Each row comes from the steps of one path. Every step used is in the known rows, and no mark comes twice. Write the path behind each row, first mark first.
Known rows:
e-h: [-8.782  0.835  1.226  3.025  0.471 -0.066 -1.945 -0.454  0.011 -1.041
 -2.110  2.738 -1.812  0.484 -0.120 -1.730  2.774 -0.374 -0.754 -0.099]
e-u-m: [ 0.792 -3.660  0.351  0.971  1.797 -0.282  0.059 -1.133  0.305 -0.736
  0.640  3.766 -1.469 -0.034 -2.914 -3.341 -1.657 -2.212  0.729  2.288]
u-e-h: [-6.567  0.689  1.457  1.898 -0.558  0.763 -1.020 -1.533 -1.183 -0.187
 -4.179  1.311 -2.868  1.577 -0.093 -3.009 -0.688  0.143  0.421  0.163]
u-e: [-2.365 -0.489  2.448 -0.082  0.663  1.363 -0.914 -0.944 -2.386  0.359
 -2.709  1.578  1.456  0.363  0.391 -2.684 -2.037  2.358 -0.198  0.686]
w-g-m: [ 7.313 -0.398 -2.062 -1.134  1.399 -2.682  0.502  0.453 -0.310  0.429
  4.901  0.123  0.995  0.036 -2.126  1.235 -1.801 -0.887 -0.349 -0.348]
u-e-g: [-2.120  2.414  0.220  0.310  0.396  1.913 -1.445  0.570 -1.378  0.604
 -1.970  1.425 -1.849  1.025 -2.010 -1.741 -2.500  1.445  0.351  0.402]
h-m: [-0.732  1.170  2.274 -0.332  1.068  2.132 -3.258  1.763 -1.610  0.206
  0.625  1.114 -1.447 -0.638  1.370 -2.459  1.521  5.129 -1.023 -0.737]
y-g-m-h-e: [ 7.230  2.349  1.016  0.396 -0.051  1.007  1.866 -0.871  1.550  0.716
  1.590 -3.203  3.812 -1.499  1.165  3.800  2.615  1.194  1.107 -1.076]
m-g-y: [ 0.064 -2.818 -2.544 -1.852 -0.229 -4.081  2.099  0.786 -0.469 -0.639
 -1.157  1.106  8.425 -0.578  1.202  0.557 -0.697 -3.057 -1.136  0.617]
e-g: [-3.989  2.059 -0.443  1.757  1.368  1.145 -2.377  1.518 -0.161 -0.474
  0.162  2.711 -0.705 -0.040 -2.048 -0.731  0.549  0.984 -1.086  0.276]
g-e-u: [-2.397 -1.913  6.199  0.040  0.884  1.733  2.066 -2.144 -1.029 -0.166
 -1.546  1.199 -0.461  0.808  1.144 -3.778 -0.751  2.234 -1.909  1.720]
y-g: [-2.483  1.658  1.109  2.356  2.357  1.146 -1.923  0.506  0.992 -0.247
 -0.035  3.339  1.615 -2.134 -0.692  0.743  0.458  2.073 -1.513  0.925]
y-g-w: [-2.757 -1.094  0.756  2.535  1.143  0.779  0.274  1.447  0.386 -0.512
  0.677  1.133  1.081 -3.436  0.505  1.258  0.718 -1.580 -1.515  0.842]
h-e: [-2.068  0.253  5.250  0.975  1.035  3.016 -1.431 -1.179 -0.912 -0.064
 -0.566  0.901  3.143 -0.769  0.921 -1.723  0.985  5.567 -1.762  0.404]
m-g: [-2.713 -0.732 -3.193 -0.264  0.509 -2.323 -0.233  0.163  0.361 -0.733
 -0.371  1.058  3.385 -1.386 -0.420  1.629  0.375 -0.779 -1.167  1.595]
y-g-m: [ 2.856  2.078 -1.536  0.515  2.360 -0.700  0.032  1.352  0.427  0.002
  2.155  0.867  1.952 -2.449 -0.668  1.127 -0.483  0.600 -0.587 -0.747]
w-g: [ 0.879 -1.187 -0.713  0.412  1.330 -1.117 -1.270 -0.213  0.500 -0.062
  2.486  2.633  0.483  0.144 -2.022  0.821 -1.113  0.258 -1.341  1.246]
w-g-e: [ 1.639 -3.061  1.403 -2.294  0.791 -0.660  0.733 -2.122 -0.130  0.839
  2.208  0.187  0.197  1.819  0.480  0.492 -2.290  2.902 -2.023  0.716]
e-h-m: [-4.967  2.218  2.125  1.454 -0.112  1.452 -3.621  0.687 -0.176 -0.648
 -0.713  1.166 -5.751  0.241  0.876 -2.503  2.697  2.889 -0.187 -1.316]
e-g-m-h: [ 3.323  2.570 -4.546  0.188 -0.309 -1.678  1.148  2.120 -0.206  0.394
  1.361 -1.262  0.635  0.929 -1.059  2.395  2.846 -3.659  1.582 -1.666]

Which path is each row?
[ 1.440  3.232 -2.239  0.095  1.487 -0.446 -0.340  2.469 -0.633  0.046
  2.360  0.504 -0.297 -0.010 -2.048 -0.212 -0.167 -0.635 -0.055 -1.498] => e-g-m
[ 1.515 -0.765 -1.058 -2.691 -2.963 -2.050  0.940  0.342 -0.027  0.122
 -3.119 -2.547 -0.553  1.392  1.926 -1.183 -2.669 -1.453  1.684 -1.248] => u-e-h-m-g-y
[ 2.877  3.061 -1.730 -1.066  0.456  0.412  0.444  1.553 -1.643  0.883
  0.450 -1.197 -1.003  0.995 -1.740 -1.227 -3.780 -0.310  1.420 -1.405] => u-e-g-m
[-3.144 -2.678 -3.190  0.238 -0.526 -2.744  1.784  1.146 -0.110 -0.854
  0.497 -0.693  2.532 -2.511  0.933  2.081  0.718 -3.943 -1.233  1.334] => m-g-w
[-3.006  0.133 -2.457  0.512 -2.374 -0.800 -0.246  1.526  1.227 -0.990
  0.384 -2.791 -5.268 -1.664  1.324  1.681  1.827 -2.914  0.166 -0.651] => e-h-m-g-w
[ 5.047 -3.403  0.144 -0.937  0.039  0.024  3.697 -3.264  2.157  0.406
 -0.039 -0.109 -1.996  0.394 -0.632  1.311 -0.640 -2.083  1.687  1.830] => y-g-e-u-m-h
[-2.731  2.206  2.625  0.180 -1.067  2.685 -2.636 -0.437 -1.287  0.355
 -2.822 -0.601 -6.388  1.264  1.026 -3.601 -0.505  3.626  1.230 -1.211] => u-e-h-m
[-1.127 -0.067 -1.440 -0.635 -3.394 -0.164  0.731  0.580  0.062 -0.073
 -1.382 -4.639 -6.512 -0.627  1.654  0.250 -1.546 -2.454  1.657 -0.643] => u-e-h-m-g-w
[-2.849 -0.180  0.244  0.625 -0.740  1.830  0.537  1.796 -1.657  0.439
 -1.097 -0.777 -2.293  0.011 -0.410 -1.244 -2.227 -2.378  0.224  0.200] => u-e-g-w
[-1.765 -0.279  3.277 -0.538  1.792  1.729  0.347 -1.841  0.453  0.380
 -0.331  1.036  1.246 -0.746  1.470  0.360 -0.653  4.620 -2.263  0.259] => y-g-e
[ 3.373 -0.529 -2.087 -0.296 -0.725  1.317 -0.600 -1.458  1.555  0.338
  1.261 -0.761 -0.673  1.511 -1.830  1.895  0.869 -0.590  2.272 -0.286] => u-m-h-e-g
[ 3.248  3.605  1.877 -0.059  0.772  2.520 -0.323  0.846  0.110  0.331
  2.821 -1.753  0.370 -0.018 -1.528  0.059 -0.930  2.932 -0.187 -1.682] => h-e-g-m
[ 1.249  0.227  6.184  2.300 -1.032  2.839  1.851 -2.198  0.295 -0.221
 -2.025 -0.588  1.342  0.280  0.371 -0.943  3.278 -0.012  0.383  2.067] => m-h-e-u
[ 1.874  0.205  2.287 -0.445 -1.784  0.675  1.845  0.862 -0.276  0.615
 -0.938 -0.984  6.494  2.055  0.957  0.789  2.225 -1.676  0.573 -0.968] => m-h-e-g-y
[ 8.682 -0.428 -4.078 -1.355 -0.270 -4.287  2.226  0.113 -0.016  0.854
  3.944 -1.542  1.953  1.046 -0.784  3.823  1.579 -3.774  1.231 -0.487] => w-g-m-h
[-0.350  0.075 -2.143 -1.424 -1.896 -2.844  0.214  1.310  1.014 -0.757
 -0.985 -1.023  0.295  0.558  1.365 -0.285  0.602 -2.151  0.384 -1.446] => e-h-m-g-y
[-3.077 -3.966 -5.237 -2.572 -1.041 -3.059  1.423 -3.701  2.025 -0.667
 -0.149 -0.959 -2.899  1.517  0.078  1.640 -1.984 -2.215  0.550  0.118] => u-m-g-e-h
[ 1.969  1.122 -2.257 -1.400  0.087 -0.628 -1.745  1.524  0.690 -0.348
  0.740 -0.763 -0.213 -1.563  0.329  1.061  0.320  2.755 -0.335  0.151] => h-m-g
[-0.081 -0.156  3.384  0.880 -0.909  1.569  0.004 -1.272 -0.672  0.320
 -1.276 -0.743  4.112  0.398  2.225  0.827  4.148  2.224 -0.010  0.421] => m-h-e
[ 3.657 -2.838 -2.241 -0.018 -1.991  1.499  1.523 -0.206  0.973  0.189
  2.158 -2.533 -1.125  0.309 -0.348  2.388  1.037 -3.965  2.283 -0.537] => u-m-h-e-g-w
